Known rows, with every way that one mark hangs from another
fizeg[suguri]: [ -3.6   6.7  -1.8 -13.9  -4.9   1.0  34.3 -11.2   9.6   6.6  -3.0  -0.7
   4.9 -30.1  -0.7 -12.0   2.4  24.0  10.4  -5.6   1.8  22.2  -2.8  -3.7
  -5.5 -25.1 -10.0   5.2  -6.3   3.6  -4.4   6.2 -21.4  11.0]
rakoga[dafufil rodu[fizeg pobi suguri]]: [  4.6 -23.8 -21.7  25.7 -14.0 -11.3  -0.2  -8.7 -17.1  -1.0   4.1   2.6
 -22.7  15.2   6.1  21.7   8.7 -10.1   1.4  16.1  -8.2  -5.4  17.1  15.4
  12.1   9.2  -7.0  -2.7   7.1 -19.5  -3.2 -45.4   4.1 -11.6]
rodu[dafufil mopoz pobi rakoga]: [  3.5 -13.5  -0.2  10.3   8.5  -3.5  -8.9  13.0  -3.2  -9.6  -5.2   2.0
 -12.6   5.4   2.9   4.4   5.0 -35.1  10.0  -9.9  -7.5 -19.5 -13.5  18.9
   4.1  19.1   5.2 -10.9  17.4   2.7   4.5 -11.6  -4.2   6.2]
dafufil[rakoga]: [ -4.5   4.0   1.5 -24.3  -0.4  13.4  16.2  -7.5  31.8  -9.4   8.7  -3.0
  15.1 -23.0   3.7 -10.1  -6.9  19.8   5.7 -16.3  13.2  10.1   9.3 -13.2
   4.6  -8.7 -10.0   9.7 -15.0   0.8  -7.2  14.6 -19.6   9.4]
fizeg[suguri[pobi]]: [ -1.1   7.0  -5.9  -9.8   1.3   1.4  30.6  -9.7   0.1   9.3 -10.3   3.7
  10.4 -20.9  -1.5 -23.5   2.7  27.4   9.6  -1.2  -2.6  16.2  -7.3 -11.1
  -3.0 -33.6   0.0   7.9 -12.5  -3.0   2.0  11.8 -20.4   5.4]
dafufil[mopoz rodu]: [-12.3  25.3  -1.0 -24.5  -3.7  12.9  18.8  14.2  61.3  -4.7  11.1   6.9
   0.8 -20.2 -12.9 -10.5  -1.4   7.9   2.6 -11.4   9.0   9.8  -0.7  -5.2
  -5.7  -2.0  -6.1   6.8  -3.2  -3.8   6.1  48.1 -37.5  11.1]
rodu[dafufil fizeg mopoz rakoga]: [  0.4  -3.9   9.8  10.2   4.1 -19.4 -11.9   3.3  -5.5  -3.4 -18.2  -1.3
 -13.6   8.4   3.1   0.7  17.9 -35.0   0.9   2.3  -3.8  -5.9 -17.3  19.3
   6.1  20.5  -1.7  -7.6  10.4   3.8   4.7 -20.0  24.9  -3.2]
mopoz[rodu[dafufil fizeg pobi]]: [-15.3   0.5   0.7  22.6  -2.7 -18.5  -6.4  -2.0  -2.6  -0.9  -9.7   9.5
 -19.9   7.9   2.1  27.4  -4.8  -6.2  15.1  -2.4  -1.8  -6.9 -23.1  11.4
   6.5  14.0   1.8   9.6   3.7  -8.2  18.3  14.2  -6.2  -9.1]
rodu[rakoga suguri[fizeg mopoz]]: [ 14.3  -2.4  16.9 -23.9  -2.9  18.4   1.0  -8.3 -22.0 -11.4  18.0  -8.5
  29.1  -0.6  -7.9  -3.6  -8.9  18.8 -14.3   2.0   9.7  -9.0  19.6 -20.3
 -17.3  -1.5   4.4 -11.0   1.1  16.8 -25.8 -16.7  23.2  11.5]
pobi[rodu]: [-10.9  28.6  -2.1  -7.5  -2.3   2.3  15.0  -7.7   5.3   0.1 -20.7  -9.6
   2.9 -14.4   2.8   2.1  -7.6  24.5   9.7 -12.6  10.0   0.3   4.9   2.5
   2.1 -10.6 -15.5  10.3 -20.1  14.0  -1.8  29.3 -13.5  -4.4]
suguri[fizeg mopoz]: [  6.0  28.6   2.1 -27.1 -10.9  12.4  13.9 -22.5 -18.5  -7.2   5.6  -1.5
  29.9  -9.7  -5.6  -1.5  -9.6  30.5   5.0  -2.6   4.5   5.0  12.2 -28.8
 -20.1 -11.5  14.8   4.4   3.1  15.5 -29.3  18.6  -3.6  20.8]
fizeg[suguri[pobi[rodu[mopoz rakoga]]]]: [  5.3   1.6   1.3  10.9  14.6  -0.2  11.4  -2.1 -12.1  14.5 -33.6  -6.5
   0.1  -8.1   0.6 -29.2   5.6  12.5  -2.8  -7.5  -5.1   4.6  -6.7  -7.8
  -0.3 -22.6  -8.7  -5.3 -14.5   2.7  14.7   5.0   3.5  -3.7]
rodu[dafufil mopoz rakoga suguri[fizeg]]: [  2.0 -11.9  14.8   0.4  -2.3   2.8 -19.9   3.9 -32.8   2.7   1.7  -6.4
   2.4   4.3   1.7   2.7   4.9 -27.5 -14.3   5.9 -10.3  -9.1  -2.7   8.5
  -9.4   8.2   5.8 -16.4   4.8   7.6 -14.5 -12.2  20.5   2.5]
dafufil[mopoz rakoga rodu[fizeg pobi]]: [  8.4  -8.4   8.8  -3.5  15.2   7.4   1.7  21.3  75.0 -20.4  22.0   8.6
 -12.2  -9.0  -7.4 -27.4   3.8 -20.6   2.4 -24.3   6.5   0.0  -7.4  -7.9
   3.5  15.9 -20.5   1.2   2.2 -19.8  34.3  19.4 -22.2  12.8]
fizeg[suguri[mopoz pobi[rodu[dafufil[rakoga]]]]]: [  8.1   0.6  17.7 -17.3  23.6   9.2   9.0  -8.1  -3.1   7.2  -8.1  -8.0
  20.1 -13.0   9.7 -33.8   1.0  12.3   5.6 -13.2 -11.4  11.6  -5.1 -21.9
   0.7 -33.5  -1.8  -3.9 -12.1 -15.6  13.9  18.2  -1.2   2.7]
mopoz[rodu[dafufil pobi rakoga]]: [-15.5 -12.5   1.5  11.0   4.9  -4.6  -7.4   5.7  -1.9  -2.1  -1.4   7.7
  -7.6   2.1   0.7  29.2 -13.9   7.3   6.2  -8.3   6.9 -11.6 -13.1   7.0
   7.6   9.2   3.6   1.6  -1.5  -3.7   7.2  19.6 -13.9 -10.4]
dafufil[mopoz rodu[rakoga]]: [ -5.8   9.1   6.0 -22.7   4.8  14.3  11.7  21.8  57.8  -9.5  13.1   4.5
   3.7 -15.6 -14.1 -11.1   0.1   8.7  -6.5 -13.1  15.6   4.9   1.9  -4.5
  -1.4   3.3 -10.4   0.0  -4.9  -0.8   5.9  38.5 -24.7   5.2]
dafufil[mopoz rakoga]: [ -6.5  10.7   1.6 -22.4   5.6  15.7  10.8  -0.7  54.2  -8.0  11.5  -6.6
   7.7 -20.9   2.8 -26.2  -7.9  10.7   3.0 -18.5  11.4  20.4   2.6 -10.9
  -1.4  -2.5  -6.1  16.9 -15.5  -1.0   0.8  33.6 -28.0  20.9]
doru[pobi]: [-11.0  19.6 -12.9 -18.6  -9.8   3.3  12.6 -11.4  18.4  -3.0  10.3   8.9
   0.0 -15.4  13.7   7.3  -4.6  28.1  14.4   1.2   6.2   9.6   0.0   3.1
  -0.6  -4.1 -13.8  18.7  -3.4  15.8  -8.6  15.1 -20.5   7.6]
rodu[fizeg pobi rakoga[dafufil] suguri]: [ 13.0 -31.3  -2.6  23.1  -0.7  -9.0   0.7   6.6  -1.9 -19.9  10.5   2.9
 -17.7  17.0  -3.8   8.7   5.5 -19.3  -9.1   2.4   0.0 -17.7   9.7  15.3
   9.3  17.4 -15.8  -8.9   3.2  -8.4   8.0 -49.8  29.3  -8.1]
fizeg[suguri[mopoz[rodu[dafufil rakoga]] pobi]]: [ -1.4  -4.6  11.2  -7.1  12.1   4.6   8.0  -7.7 -14.2  12.4  -7.3   3.3
  17.3  -3.5  -2.4  -7.7  -4.6  26.0   0.0   1.2  -3.7   9.9 -10.8 -22.8
  -3.6 -23.6  15.3  -4.2  -1.6 -11.1   4.0  14.1   1.8  -2.9]
pobi[rodu[dafufil fizeg mopoz rakoga suguri]]: [  2.8  -5.9  21.6  20.0  10.7 -12.5 -22.0   9.2 -15.4   1.9 -24.4 -14.7
 -17.9  14.5   5.9  -1.3  13.0 -39.2  -8.0   0.7  -6.5 -16.3  -9.2  25.6
   5.3  19.2 -19.1 -14.7  -2.3   5.2  16.3 -24.3  42.6 -14.7]
doru[rodu]: [-12.4  27.4 -10.8  -8.5 -13.8  -8.9  18.9  -0.1  -2.0   5.3   0.0  -3.9
   7.2 -18.0  -5.0  21.8 -13.7  21.6  11.9  -5.0  17.9  14.6   4.1  10.7
   2.9 -14.6   2.0  16.2  -3.6  26.5 -15.3  12.1 -18.8  -4.7]

Rows
[ -4.4  12.8  -5.2 -10.2   1.5  12.9  15.1  20.9  60.0 -12.2  17.0  11.1
  -7.9 -12.6 -13.5 -10.7  -3.0  -4.2  10.0 -18.3   4.1  -3.8  -4.6  -0.7
  -5.8   6.5  -5.7   4.1   5.9  -7.5  16.7  38.6 -43.1  15.1] | dafufil[mopoz rodu[pobi]]
[-20.0  -0.4 -11.8   7.4 -12.7   0.4   8.8  -7.2   3.6   2.5 -10.0   5.7
  -2.1  -1.6  -4.3  30.5 -14.6  36.3 -11.6  -0.8  14.5  11.3  11.4  -8.5
   7.9  -4.4   0.6   6.3 -15.9  -3.9  -9.8  22.8  -4.0 -15.7] | mopoz[rodu[rakoga[dafufil]]]
[  0.8 -10.9 -11.1  -4.9   8.7  12.8  -3.5   0.2  37.4  -1.8  13.7  -5.5
  -4.4 -11.9   9.9 -14.6  -6.5   4.8  10.0 -14.2   7.1  10.6   5.8  -4.5
   5.2   6.3  -4.3  10.0  -4.4  -9.8   4.5  10.1 -41.0  16.5] | dafufil[mopoz rakoga[rodu[pobi]]]
[  2.5  14.6   2.5  -7.3  -0.8  12.2  -5.8 -18.0 -35.3   2.0  -8.2   3.6
  33.3  11.0  -9.9   3.4 -19.7  48.6 -10.0   2.6   9.4  -5.1   6.6 -45.8
 -13.5 -13.4  27.0   3.5  -9.6   7.3 -15.2  32.1   9.4   0.2] | suguri[fizeg mopoz[rodu[rakoga]] pobi]
[ -7.6  -4.8   3.4   0.5  -1.6 -10.5 -15.8  -0.6   0.0  11.8   5.2  -8.5
 -14.7   5.2  10.9   4.0  12.6 -21.4   4.3  18.3  -6.9   6.8  -7.4  24.6
   4.8  12.5  -2.1   5.1   2.2 -11.0   0.3 -13.8  -3.1  -3.0] | rakoga[rodu[dafufil[mopoz] fizeg suguri]]
[ -9.8  10.2   3.8   6.5  -0.4 -22.4 -21.1  11.8   6.9   9.7  23.8  -1.0
 -23.4   3.5  16.0  15.8   0.4 -24.3   4.9  13.2  -3.1  19.1 -19.3  38.3
   2.8   9.6  -9.6  17.5   7.9  16.9   9.9  -3.0   9.0  -5.9] | doru[pobi rodu[dafufil[mopoz] fizeg suguri]]
[  9.4  12.2  10.4 -28.4  -5.7  23.6   8.8   1.7   1.1  -6.4  18.2   7.8
  31.7  -2.1 -16.9 -11.4  -4.0  14.5  -9.3   3.2  -1.0 -13.9  14.6 -33.1
 -15.7 -14.7   9.0 -12.1  -0.3  -5.8  -7.9  16.8  -0.4   4.2] | dafufil[rodu[suguri[fizeg mopoz pobi]]]
[-23.0  -0.4   6.2  -2.4  -0.9  -3.0  -4.6   0.0  -0.8   5.1  -6.7   3.3
   1.5  -4.4   0.5  28.4 -12.0  19.4  -0.5  -2.4  11.3   3.0  -9.4   3.4
   7.7   0.9   2.9   4.9 -10.9   0.6  -3.9  30.6  -8.6 -14.5] | mopoz[rodu[dafufil rakoga]]
[  0.7 -22.3   3.9  29.5   6.4 -14.2   6.2  -1.7  -1.7   1.5 -10.9   6.1
 -17.9  -0.9  -5.1   7.7  -4.3  14.3   1.3  -7.1   9.0   0.7 -14.3  -2.6
   2.3   4.9 -13.9  -1.1  -0.1  -1.8  22.9 -12.8   5.6  -6.9] | mopoz[rodu[fizeg[suguri] pobi rakoga]]
[  4.6 -13.6 -11.8  11.0  -6.5   8.4   0.5   3.2  -8.8   0.1 -10.8   0.7
   0.1  16.7  -5.9  -6.9   4.5 -11.1 -19.9  10.2  -7.9 -10.6  15.7  -0.8
   3.5  -0.9   8.1 -10.2  -3.7  -5.7  -6.3 -24.5  25.1  -7.2] | rodu[mopoz rakoga[dafufil] suguri[pobi]]
[ -3.2  -5.7   8.1  11.8  16.0 -30.5 -15.2  13.2   2.3  14.6  15.4   1.0
 -24.0  -6.5  17.8   5.0   6.5 -11.7   1.9   4.3   0.5  34.8 -28.0  32.4
   7.7  -3.1 -16.4  11.3   7.1  15.2  16.7  -3.3   5.8  -7.8] | doru[pobi rodu[dafufil[mopoz] fizeg[suguri] rakoga]]
[ 17.4 -22.0  19.8 -10.5  10.7   9.7 -15.1   5.2 -33.4 -16.5  27.8  -3.0
  15.8  10.4  -1.0   4.1  -5.0 -17.1  -3.5  -2.4  -7.9 -25.5   2.5  -1.9
 -10.6   9.2  10.0 -18.0  15.0   2.4 -10.9 -20.9  15.9  10.3] | rodu[dafufil pobi rakoga suguri[fizeg mopoz]]
[  6.9 -13.4   4.1 -27.3  -1.3  23.5   1.7 -13.0  12.3  -0.7  19.0 -10.8
  21.8 -11.4   5.6  -6.1  -5.2  16.8   0.7   0.3   9.2   2.6  25.4 -17.7
   0.9  -1.7  -3.0  -4.4  -1.9  -6.9 -16.4 -24.0  -6.9   7.2] | dafufil[rakoga[rodu[suguri[mopoz]]]]
[ -5.5  -7.9 -27.0  11.4 -24.8   4.0   2.0 -12.6 -15.1  14.5  -9.2  -2.4
 -11.8   5.1   5.2  18.1   7.0  -5.0  -7.4  19.4 -11.1   7.6  25.4   7.7
   4.2   1.2   5.6  -6.7   6.4 -12.3 -21.6 -30.1  -1.7  -6.0] | rakoga[dafufil rodu[mopoz suguri]]
[ -4.8   5.4  -0.1  18.7  -7.2 -24.0 -23.0   7.1 -13.6  13.1   7.2   1.0
 -25.0   7.5  14.7  22.8   6.6 -37.3   4.6  16.8  -9.5   7.5 -15.3  37.6
   2.7  14.3  -6.8   4.9  19.8  20.4   6.5 -31.4  24.7  -9.6] | doru[pobi rodu[dafufil fizeg mopoz suguri]]
[  4.2  -4.1 -10.3  21.1  -9.0 -15.0   2.8  -4.5  -0.6  -6.9 -22.0   1.7
 -16.2  12.3  -2.9   4.9  13.6 -16.4 -10.9   4.0  -0.4   3.3   5.3   5.8
   7.3  14.6  -4.7  -5.0   6.4  -0.8  -2.1 -28.0  30.4  -5.5] | rodu[fizeg mopoz rakoga[dafufil]]
[  6.5   2.2  -1.5  -8.2  -9.8   5.3  14.5   2.7  17.2  -9.7   9.3  11.9
   6.9  11.3 -14.0  -1.5   8.6  -3.1 -12.2   9.8  -7.2  -6.3  18.0 -15.3
   1.7  -6.3   1.5  -9.1   3.8 -25.4   4.4  -7.4  18.6 -10.7] | rakoga[dafufil[rodu[fizeg suguri[mopoz pobi]]]]
[  8.1 -16.6  11.2  17.4  16.4 -21.2  -6.1   3.3 -18.6   9.3 -24.0   1.7
 -12.1   7.2   3.7 -22.4  24.1 -31.4  -1.6   5.9 -16.3   3.7 -28.1   9.5
   5.0  -2.3  -0.1 -10.9   6.6  -9.3  19.1 -22.2  25.5  -5.1] | rodu[dafufil fizeg[suguri[pobi]] mopoz rakoga]
[  5.5 -14.3  -0.7  -9.7  -1.0   8.4  -7.3  -3.5 -18.5   0.6  18.8  -3.6
   3.8   6.0   6.7  14.7   0.4 -12.2  15.5   9.8  -9.6 -16.7   7.0   9.4
   0.9   8.5  10.8  -9.7  20.3  -9.7 -11.3 -28.9 -11.5   3.8] | rakoga[rodu[dafufil pobi suguri[mopoz]]]
[ 14.8  -3.8  16.8 -27.6   3.1  23.8   1.4   9.6  -2.2  -9.3  20.8   5.4
  33.4   2.5 -18.9 -11.8  -2.7  15.5 -18.5   1.6   5.4 -19.3  17.1 -31.5
 -11.3  -9.5   5.0 -18.7  -1.6  -3.3  -8.0   5.3  12.1  -1.2] | dafufil[rodu[rakoga suguri[fizeg mopoz pobi]]]
[ -0.1  -4.7  -4.9  18.7   4.7 -15.3 -11.8  20.5 -16.3   1.5  -2.4  -1.9
 -12.9   2.9  -1.5  22.7  -4.5 -30.7   9.3  -9.0   1.2  -7.6 -11.3  28.7
   9.1  10.0   9.7  -5.6  18.7  19.0   0.5 -13.6  -3.6  -5.9] | doru[rodu[dafufil mopoz pobi rakoga]]
[ -6.3   9.6  -9.8  -6.5  -2.8  -9.2  -0.8   4.9   0.3   2.8  15.5   2.8
  -0.9 -11.4   9.6  26.3 -12.6  27.0   4.1   0.3  20.3  13.2   2.6  15.4
   7.5  -4.6 -13.4  14.2  -1.5  34.6 -10.3   0.3  -6.1  -9.8] | doru[pobi rodu[rakoga]]
[ -3.7   1.7 -15.0   1.3 -16.1  12.1  13.4   8.9  19.5   1.1  -2.6  12.5
  -2.4   4.0 -12.5  -1.3   6.9 -11.2 -13.9   6.7 -11.8  -5.3  16.3  -7.2
   1.7  -8.7   4.2 -11.1   1.0 -22.2   1.1   5.0  -1.4  -9.6] | rakoga[dafufil[rodu[mopoz suguri[pobi]]]]
[  6.4  -2.9 -18.8  -4.7 -16.5  10.5  -1.6 -23.7 -46.8  10.4   5.1  -0.5
  19.7  14.3   3.0   9.9  -1.3  23.6 -11.3  23.7 -11.9   3.9  30.9 -23.4
  -3.5 -19.8  21.8  -3.3  -2.3 -16.3 -30.9 -11.2   4.9  -5.4] | rakoga[dafufil rodu[suguri[fizeg mopoz pobi]]]
[  8.9  28.9  -2.2 -23.4  -4.9  12.2  10.0 -21.6 -28.7  -4.1  -2.1   2.1
  36.7   0.8  -6.0 -13.3  -8.4  33.2   4.3   2.1  -1.2  -2.3   8.5 -38.8
 -16.7 -21.4  25.6   8.2  -4.1   8.5 -21.6  26.0  -2.8  14.8] | suguri[fizeg mopoz pobi]
[  8.6  -8.9  -9.0  11.6   2.6   3.9   3.8   6.7   6.1 -12.4  -9.9   1.4
  -8.4   2.5  -6.0  -3.2  -0.3 -13.3   6.8 -13.2   3.3 -19.0  -0.1   5.3
  -1.4  18.6   0.0  -7.9  13.9  13.3   2.0 -19.7  -3.8  11.7] | rodu[mopoz pobi rakoga]
[  1.4  26.4  -5.6  18.6   3.1 -10.3  -0.7  -7.6 -10.2   4.3 -43.5  -4.7
  -6.3  12.3   0.3 -16.1   6.7  -2.3   5.9  -1.5  -4.2  -9.9  -8.1  -1.9
   2.0  -1.4  -2.6   7.0 -12.9   6.2  17.3  10.0  14.8  -6.9] | suguri[pobi[rodu[fizeg mopoz]]]
[  1.7  17.6  -9.0  12.7 -14.5  -3.3  -5.5   0.3 -40.1  16.0  -8.0  -5.8
   8.8   3.7  -8.8   3.9  -8.6  -1.7  -6.4   8.5  -0.9   2.2   3.9  -0.9
  -9.3 -13.0  18.7   3.1  -0.3  24.8 -12.8  -5.0   8.6  -2.2] | doru[rodu[mopoz suguri[fizeg pobi]]]
[ 17.1 -30.8  -6.8  38.9  -3.7  -8.6  -6.4   8.0  -5.0 -14.8  -5.1   2.0
 -27.6  25.2  -4.3   0.8  12.4 -42.1 -12.2   4.1  -9.5 -20.0   6.9  16.3
   3.7  28.2  -8.8 -15.8  17.5  -5.6  11.7 -60.6  39.8  -2.9] | rodu[fizeg mopoz pobi rakoga[dafufil] suguri]
[  5.0 -12.9   0.6  -0.9  10.2   6.8 -14.2  -2.6  26.2   5.1   7.6  -9.8
   0.1   3.7   7.6 -29.3   4.5  -2.3  -4.9   4.9   3.0   9.7   3.7  -6.5
   6.2   4.7  -5.5  10.5 -14.9 -15.6  10.5  -7.8  -4.7   4.1] | dafufil[mopoz rakoga[rodu[fizeg suguri[pobi]]]]
[ -6.4  10.2  17.9   6.8  19.8 -16.5 -16.2   8.3   8.2  -2.0 -18.2 -12.8
 -14.2   4.6   9.0  -6.1   6.5 -14.3  -0.1  -9.2   3.0   2.5 -17.5  21.5
   8.7  10.3 -18.1   5.8 -15.0   2.8  18.6  24.0  13.1  -8.8] | pobi[rodu[dafufil[mopoz] fizeg rakoga]]
[ -5.0  -4.4  -0.2   4.2   3.5 -10.9 -18.8  -0.4  -9.2  14.7  -1.0  -5.0
  -9.1  14.7   9.5  -5.7  12.7 -17.8   4.1  22.0 -11.3   1.2 -11.2  17.9
   7.1   5.1   7.2   7.1  -4.3 -16.4   4.9  -7.9  -1.6  -7.2] | rakoga[rodu[dafufil[mopoz] fizeg suguri[pobi]]]
[  6.7  -3.9 -20.0  26.2  -7.7 -13.4  -4.8 -10.1 -12.3   3.7 -20.8   2.0
 -22.9   9.9   3.3   6.5  12.0 -16.9  17.1   6.1  -4.4  -9.4  -2.5  10.3
   4.3  22.1  -0.4  -1.7  19.2   0.5   3.5 -36.9  -5.8   2.9] | rakoga[rodu[fizeg mopoz pobi]]
[  0.6  -2.2  10.5  -0.6   2.6   4.9 -15.0  -7.8 -33.3  -4.8   7.4   4.0
  14.9   8.2  -2.6  22.5 -17.8  16.0  -1.2  -5.7   0.5 -10.1  -2.9 -21.7
 -10.7   4.1  20.5  -5.2   9.3   2.8 -10.1  20.7   2.2   4.8] | suguri[fizeg mopoz[rodu[dafufil pobi rakoga]]]
[ -6.8  10.0   7.6 -10.3   2.0   5.3 -12.7   2.3 -14.7   6.8  10.6  -2.5
  10.3   4.4   3.8 -16.3  -2.4 -10.2  -5.0   7.9 -15.8   2.6 -12.6   0.8
 -10.4 -12.0  17.8   9.1 -13.6  -6.1  -4.4  35.0  -9.0   8.5] | rodu[dafufil[mopoz] suguri[fizeg pobi]]
